What can hang from each mark
geber: fegebor moda
nevur: luvo
moda: nevur suna tipa
radal: pofes
sano: gifo pofes
fegebor: venu
gifo: sano suna venu
luvo: nevur
pofes: radal
suna: gifo moda

Known rows, with every way that one mark hangs from another
moda(suna): [  2 -11 -11  -1  -7  -4  -6 -12 -13   0 -25 -12   5  -9   2   1  -2  -6
 -12  -5  -1  -9   0   4  -2  12  -2  -9 -11  17   4 -10   3   5 -10 -11
 -14   1   4  16   1   2  -9   3  10  -7   2  17  -4  -3  -3  -8   6   4
  50]
suna(gifo moda(nevur(luvo))): [-24  -9  14  -4  -7   1  -6 -15 -12  -3 -14  10 -13  -4 -11   6 -60 -20
   9  -3 -12  10   0  31 -19   8  17  -7 -10  -4   7  21  17 -10 -14 -10
  27  -6 -13  40   1   3  -7  39   5  15  25  16 -45  16   6 -26  17 -13
 -11]
sano(gifo(suna(moda) venu) pofes(radal)): [-10  -5  -9 -16 -11  -8  -3  -9  11   1 -29  32 -16   3  -8   9   3   8
  19   6  34   3  34  23  10   8   9  -3  -2 -25  22  37  11   4 -15  -9
 -14  -6 -16   9  11   7  -8  14   7  40  -2  35  31  -4   8 -20  23   0
  15]
gifo(sano(pofes) suna): [-14 -17 -11  -8  20 -13   5 -21 -32   8 -31  -7 -17  -1 -17  10  17  -6
 -17  -5  10 -17  11   5   3 -22  -4  -5  -5  -5  16  13  10  18 -13 -11
 -10  -3  -5  15  -2   5  -7  -6   2  -1 -15  41  -5 -14  -4 -58  11   1
  11]
moda(nevur(luvo) suna tipa): [  2 -19 -15   4 -22  14   0 -30 -32  -1 -15  -9   1 -14   4  -3 -60 -27
 -19 -13 -21  -2 -18   4  -9 -34  12 -16 -10  29   5  10  14  14 -16 -15
  -6   4   8  25 -12  25  -7  18   9   7   5  25  39   1   3 -29   0 -12
  17]
gifo(sano(pofes(radal)) suna(moda) venu): [-20 -12 -13 -13  -7 -16  -5 -22 -19   6 -32  23 -24  -1  -8  17  17   9
   7  -1  13  -6  15  26  -6 -10   0  -4   9 -38  17  39   8  25 -17  -3
  -6 -11 -19  12   4  15  -9  -8   6  44  -4  40  -8  -8  12 -61  13  -5
   8]
geber(fegebor): [-13 -11  -2  -5   2   9  -2   1 -21  -4 -24 -15  11  -5  16   2   3 -13
   1  -5  -4 -41   7   1 -11   6   0   5   3   2   6  -2  -1   5   3 -11
   1 -17  10  14  10  10  -7  -3   8  -1  -1   6  19   2  -9  -6  18   1
  -3]
suna(gifo(venu) moda(nevur tipa)): [-28  -2  11   6 -10  10  -9 -15  -7   0 -19  20 -19  -7   5   7 -52 -12
  24   3 -17 -14 -17  16 -19  29   9  -9   1 -17   6  18  12  19 -10  -2
  14  -7 -14  25   3  -2  -9  24   9  44  -1  18 -37  18   4 -22   3 -16
  -6]
luvo(nevur): [ -9 -11  -4  -8   2   4 -13  -8  -5  -2 -20 -15   3  -7   3   9  50  -4
  -4   0  -2  -4   2   1   3   5  -2 -12 -12   3   5 -13  -1   5  -5 -24
   8  -2  17  25   5   5  -8  -8   6  -9  30  10  29  -5  -8  -2  12   6
  -4]
suna(gifo): [-15  -5  12  -4   6   1  -5  -2  -7   5 -16 -15  -6  -4  -1   5 -12  -4
  17   1  -8  -2   8 -11 -10  35   7  -4 -10   6   4  -7   7   5  -3 -10
   0   0   0  24   6 -11  -9  18   6  -2   7  14 -65   2  -6  -8  16   5
  -1]
geber(fegebor(venu) moda(suna(gifo))): [-20  -8   1  -1   9   1  -5  10 -45   5 -20 -73  13  -4  18  10  -5 -12
  11 -11  16 -47  19  25 -20  11  -5  11  15  21   2   3  14 -13  -7   1
   2 -22   3  27   6   8  -5  14   7  33   2  12 -17   7   1 -17  13   5
  61]
radal(pofes): [  2  -2   4  -6  12   6 -12   1 -14  -2 -16   6   3  -7   0   5   3  -3
   1   2 -18  -3   4  -1  -2   3   6  -2 -13  12  10 -12  -3   5 -12 -12
  11   5  -1   8   1   4 -12 -12  -1 -20   8 -14  -6  -5 -10 -18  15  -2
  -2]
suna(gifo(sano(pofes(radal)) venu)): [-12  -3   2 -13   2  -3   0  -8  -3  11 -25  13 -18  -1  18  10   3  15
  28  -1  10   3  25 -18 -10  18   7  -2   4 -29  12  14   8  20 -14  -1
  11  -7  -7  16   9   8  -9  10  10  35  -6  42 -63  -4  -2 -52  17   1
  -4]
fegebor(venu): [-13  -6  -7  -4  20   8 -11  -8 -22   5  -9 -18  12  -8 -11   7  -9   6
  -2   0  13  -8   4  19   1 -32   1  -3   4  17   3  -7   2  14 -10  -3
   6  -3   4  18  -4  17 -12 -12   4  11   4  11   9 -10 -13  -8  15   1
 -14]
geber(fegebor(venu) moda): [-22  -8  -2  -4  16  14  -6   7 -44   2 -16 -81  21  -5  15  10   3  -4
   1  -7  13 -46  14  32  -8 -22  -3  11  15  12   4   4   3  -7  -2  -2
  11 -22   9  15   6  24  -8  -7   8  19   0   4  38   0  -3  -8  23   0
   0]
sano(gifo(suna)): [-12 -16  -7  -6   6 -12  -3  -5 -10   6 -22 -19  -5  -4 -16   4   1 -13
   0   4  16 -16  18  -2  18   7  -1  -7  -9   9  15   5  12   5  -7 -18
 -19   0   2  17   3 -18  -9  16   5   0   0  14  47  -5  -6  -4  17   4
   7]
gifo(sano suna(moda) venu): [-30 -19  -8  -2  17 -21 -11 -23 -26   7 -29  -5 -24  -6 -10  17  10  -8
   6  -2   2 -28  -4  25  -4 -10  -8  -5  13 -40  13  28   8  30 -10  -4
  -2  -9 -16  18   2   1 -13  -7   4  33   1  17   6   0   3 -50   6 -10
  -3]
suna(moda(nevur(luvo))): [-16 -13   1  -4 -10   5  -7 -22 -13  -8 -16   4  -4  -7 -10   2 -52 -15
 -13  -5 -10   8  -8  44  -8 -20  13  -9  -9  -3   7  22   9  -8 -14 -11
  26  -4  -7  30  -1  19  -8  18   7   5  20  12  21  10   5 -22  17 -16
 -21]
moda(nevur suna(gifo(sano venu)) tipa): [-14 -13 -11   7 -14  -3  -1 -21 -31   9 -27  -4 -20 -11  22   5 -48 -17
   5  -8 -12 -20 -14 -16 -13   5  -3 -14   3  -3   6   3  17  31 -17   0
   8  -4   1  26  -8  -7  -7  20  12  45 -18  35 -11   7   0 -55 -10 -14
  41]
moda(tipa): [ -4  -8   2   1  -3  19  -6 -11 -21   0 -10 -15  -4  -9  12   1  -8  -7
  -9  -1 -20 -13 -14   1   0   1   9  -7 -11  14   4  -2   1  26  -7 -17
 -19   5   6   7  -1  10 -10  -5   7  -9  -3  15   1  -7  -4  -5   5  -1
 -20]
suna(gifo(sano(pofes(radal)) venu) moda): [-21  -1  11 -13  -4  -6  -4  -8   0   3 -25  35 -27   2  15  13   0  12
  22   0   9   3  20  23 -14  30  11   0   5 -40  13  32   9  15 -19  -3
  16 -12 -23  18  11   8  -9  14   9  44   4  40 -80   4   9 -55  19  -5
   4]
pofes(radal): [ -1  -5  -7 -15 -42   7  -8   0 -12   2 -15 -16   9  -7   8   2  -2  15
   3   0  -6  20  13   0  -1  17   6 -10  -9   4   6  -6  -1  10  -6 -11
  -3  -2   9  16   5   4  -9   0  10  -1  12  16  -6 -11   3   3  17   3
 -11]
sano(gifo(suna(moda) venu) pofes): [-17  -8  -5  -6  27 -11  -2 -15   7  -1 -32  28 -20   1 -14   9   2  -6
  13   6  36 -24  22  23  11  -3   5   2  -1 -23  21  35  11   1 -12 -13
 -10  -4 -19   6   7   8  -9  15   6  28 -12  30  35   2  -2 -25  21  -2
  18]
suna(gifo(sano venu) moda(nevur tipa)): [-30  -7   9   3  -5   1  -7 -19 -22   4 -20  16 -31  -7  18  10 -43 -13
  11  -1 -16 -17 -15  17 -16  17   5  -9   7 -27   9  23  14  28 -16   0
  22  -9 -13  27  -2  -5  -9  20   8  48  -5  26 -35  13   6 -56  -2 -20
 -10]

Rows
[ -4  -7 -14 -14  -5   1   0 -13  -6   6 -28   9  -9  -4  19   9  14  23
  10  -3  14   1  18  -6   2 -17   3  -3   7 -31  14  16  -1  25 -13  -3
  12  -8   0   5   4  26 -10 -11  12  28 -13  41  -3 -10  -2 -53  17  -2
 -15]	gifo(sano(pofes(radal)) venu)
[-11 -11  -1   4   5  -4  -4 -17 -27  10 -23  -2 -21 -10  27   8  -9 -12
  10  -7 -13 -29  -7 -16 -12  15   1  -7   6  -6   6  11  12  38 -12  -7
 -17  -1  -4  16  -2  -2 -10  11   8  33  -6  30 -48   1   0 -46  -4  -3
  32]	moda(suna(gifo(sano venu)) tipa)
[-28 -19  -9  -3 -10 -19  -6 -23 -42   3 -29  -7 -15  -5 -23  11 -21 -16
 -23  -4  -1 -11  -6  38  -2 -11  -8 -14   0 -12  12  18  16  13 -14  -6
  12 -10 -10  33  -7 -14  -7   9   3  16  -3  24  22   1   6 -52   2 -16
  10]	gifo(sano suna(moda(nevur)))
[ -1  -7  -6 -17 -17   2   4 -10 -16   3 -22   4  -5  -1  13   4  12  14
 -19  -5   8  13  21   6   5  -2   6  -5  -7  -5  12  10   3  15 -20 -11
   5  -3   3  10   1  14  -6  -3   9   3  -9  45 -12 -16   2 -48  17   0
  -7]	gifo(sano(pofes(radal)))
[-19  -2  24   1  -3  10  -9  -6  -9  -2  -9  16 -22  -3   9   5 -19 -15
   7   2 -20 -10  -7  28 -15  44  16  -4  -9   0   6  17  12  15 -13 -17
 -10   0 -18  21   6  -8 -10  20   3   8  13  17 -79   8   7 -13   7  -5
  -5]	suna(gifo moda(tipa))
[ -5 -15  -6   2 -14  23   0 -26 -27   0  -8 -12  -2 -13   2  -1 -59 -20
 -11  -8 -26   1 -18   2  -6 -39  17 -14 -10  18   6  11  11  18 -10 -15
   7   5  10  23  -9  27  -7  11   8   4   6  20  45   1  -2 -24   9 -15
 -42]	moda(nevur(luvo) tipa)
[-24  -3  13  -2 -13  -2  -7  -6  -6  -2 -19   9 -11  -3  -8   4 -50 -13
   7   1  -5   2  -4  30 -15  40   6  -9 -11  -1   6   6  13  -8 -12  -5
  25  -8 -12  35   3 -16  -7  34   8  16   7  17 -51  16   3 -18   9 -10
  16]	suna(gifo moda(nevur))
[-22  -9   5  -3  21  -9  -5  -8 -12  12 -25 -14 -20  -6  13  11  -1   0
  27  -1  -3 -17   6 -20  -8  15   0  -2   7 -28   8   4   7  24  -6  -2
  14  -6  -4  19   5  -6 -12  11   8  28  -4  21 -53   2  -8 -44  12  -2
 -13]	suna(gifo(sano venu))
[-12 -12  -4  -1  12 -17  -5 -13 -16  10 -30  -7 -16  -7  18  10  -2  -3
  16  -5   2 -23   6 -16 -11  21  -5  -6   6 -15   6   3  10  20 -12  -2
   0  -6  -4  21   2  -7 -11  13  10  30  -3  25 -50   2  -6 -46   3   0
  45]	moda(suna(gifo(sano venu)))
[ -8  -4   6 -16 -11  -2   3  -4 -14   8 -20   6 -15   1  13   7   2  11
   6  -2   6  13  30  -7  -6  26  11  -3  -7  -7  11   8  12  10 -17  -9
   9  -6  -4  22   5  -3  -6  14   7  11  -1  45 -77  -8   2 -50  19   4
   2]	suna(gifo(sano(pofes(radal))))
[-18 -14  -1  -5  11  -5   0 -28 -39   1 -23  22 -29   0  -7  11  12 -16
 -26  -4   0 -22  -3  38  -1 -12   5  -4  -4  -7  17  37  14  27 -21 -17
 -22  -4 -19  14  -4   8  -8  -2   0  11 -10  43 -20  -9  10 -62   3  -6
   6]	gifo(sano(pofes) suna(moda(tipa)))
[-16  -6   5  -5  33  -5   1 -11   1  10 -27  10 -22  -1  11  11   2   4
  24  -2   9 -17  15 -18  -8  10   5   3   4 -27  11  14   7  18 -12  -2
  14  -5  -8  14   8   9 -10   7   9  27 -14  39 -63   0 -10 -56  16   0
  -1]	suna(gifo(sano(pofes) venu))
[-25 -12  -4   2   6   1 -14 -25 -20   2 -23   5 -18  -9 -10  14  -2 -13
  16   1 -13 -27 -18  21 -10  -4   1  -7   6 -19  10  27   7  35  -4  -9
 -27  -2 -15  11   2   8 -13  -4   4  29   2   9   5   2   4 -14   3  -8
  -8]	gifo(suna(moda(tipa)) venu)
[-10  -9  -5  -3  20 -13   1 -14 -11   8 -34  12 -21  -4  15   8  -1  -1
  13  -7  13 -21  10 -13 -11  12  -1  -2   2 -13  10  11  10  14 -14  -2
   1  -4  -8  16   4   5  -9  12  11  28 -14  42 -60   0  -5 -56   7   2
  55]	moda(suna(gifo(sano(pofes) venu)))
[-21 -14  -6   1  -1  30  -1  -9 -61   2  -7 -77  15 -10  17   7 -49 -21
  -6 -15  -4 -41  -1  33 -15 -60  10   5  15  23   4  20  14   2  -8  -5
  18 -18  13  23  -5  45  -5   5   7  32   4   9  80   4   3 -27  17 -15
 -30]	geber(fegebor(venu) moda(nevur(luvo) tipa))
[-24 -19  -3  -3   0  -8  -7 -24 -48   5 -17  -5 -25  -5  -8  11   8 -19
 -23  -4 -15 -25 -10  35  -1  -7   1  -8   1  -7  12  27  14  34 -18 -17
 -23  -4 -14  21  -6  -9 -10  -3  -1   9   3  24  -3  -7  11 -48   0  -9
  -5]	gifo(sano suna(moda(tipa)))
[-33 -19 -14   3  -5  -9  -9 -30 -42   6 -29  -1 -27  -9  -7  15 -24 -18
  -1  -3 -11 -30 -19  25  -5 -20  -8 -12  12 -30  13  29  13  40 -13  -2
   3  -9 -11  21  -6   1 -10  -1   5  47 -10  24  34   4   7 -58  -3 -22
  -8]	gifo(sano suna(moda(nevur tipa)) venu)
[ -9 -15 -11   1  -3  -5  -2 -22 -11   6 -25  -3  -6 -11   1   5 -63 -15
  26  -9  -7  -2  -1 -15 -21 -15   6 -11   0  -3   4   9  16   1  -9   1
  18  -4   2  34  -4  13  -8  35  11  35   9  21 -10  13  -4 -34   9  -8
  32]	moda(nevur(luvo) suna(gifo(venu)))
[-20  -8   0   1  10  27  -6   3 -54   2  -8 -76  14  -7  27   8  -2  -9
  -3  -8   1 -51   3  31  -8 -26   3   9  17  20   4  10   6  10  -5  -5
  -6 -16  10  10   2  28  -8  -7   7  24  -4   7  40  -2   0  -9  14  -3
 -11]	geber(fegebor(venu) moda(tipa))
[ -8 -11 -12  -6  30  -8   2 -13   8   6 -32  10 -14  -1 -13   7   3  -1
  19   5  36 -26  26 -10  14  -9   2  -1  -2 -14  20  20   9   6  -8 -11
 -14  -1  -6   5   6  10  -9   8   7  24 -20  31  50  -5 -12 -24  21   4
  13]	sano(gifo(suna venu) pofes)
[ -3  -4  -6  -5  30   3   3  -8  23  -1 -28  14  -6   0   6   2   0   7
  15   5  34 -16  25  -8  18  -6   8   3  -5 -15  17  12   2   0  -9 -11
   3   0  -2   0   9  18 -10   8  12  16 -21  31  42  -4 -13 -18  23   3
  -2]	sano(gifo(venu) pofes)
[-27 -18  -3  -6   4 -20  -9 -19 -38   4 -24  -9 -21  -4 -16  14  12 -15
 -18  -3  -3 -19  -1  37   0  -2  -4  -7   1 -14  12  23  12  20 -14 -12
  -7  -6 -14  24  -2 -13 -10  -1   1   6   7  21  -8  -4   8 -46   7  -7
   4]	gifo(sano suna(moda))
[-23 -19  -8  -4   8 -12  -6 -21 -10   2 -24   3 -15  -6 -18   7 -41 -20
  16   0  14 -13  10  20   7 -28   6  -6   4 -23  17  35  17   2 -11  -9
   8  -5 -10  26   1   5 -10  25   5  39  10  11  78  10   1 -24  18 -14
 -14]	sano(gifo(suna(moda(nevur(luvo))) venu))
[ -7 -13  -7  -2  -7   3  -3   6 -38  -3 -30 -78  13  -5  25   5   4 -11
  -7 -12   2 -47   8  20 -11  22  -6   7   3  12   4   0   4 -16  -1  -9
  -6 -16  10  14   7  12  -5   8  13   4  -5   8  26   6   4  -9  15   3
  55]	geber(fegebor moda(suna))
[-25  -9  12   4  -1  12  -8 -23  -8   0 -12  19 -23  -8   4   7 -65 -20
  27  -3 -22  -8 -15  17 -23  -4  20  -6   3 -19   7  34  16  17 -12  -7
  15  -3 -14  29   0  18 -10  28   8  44  16  16 -31  18   6 -31  10 -19
 -31]	suna(gifo(venu) moda(nevur(luvo) tipa))
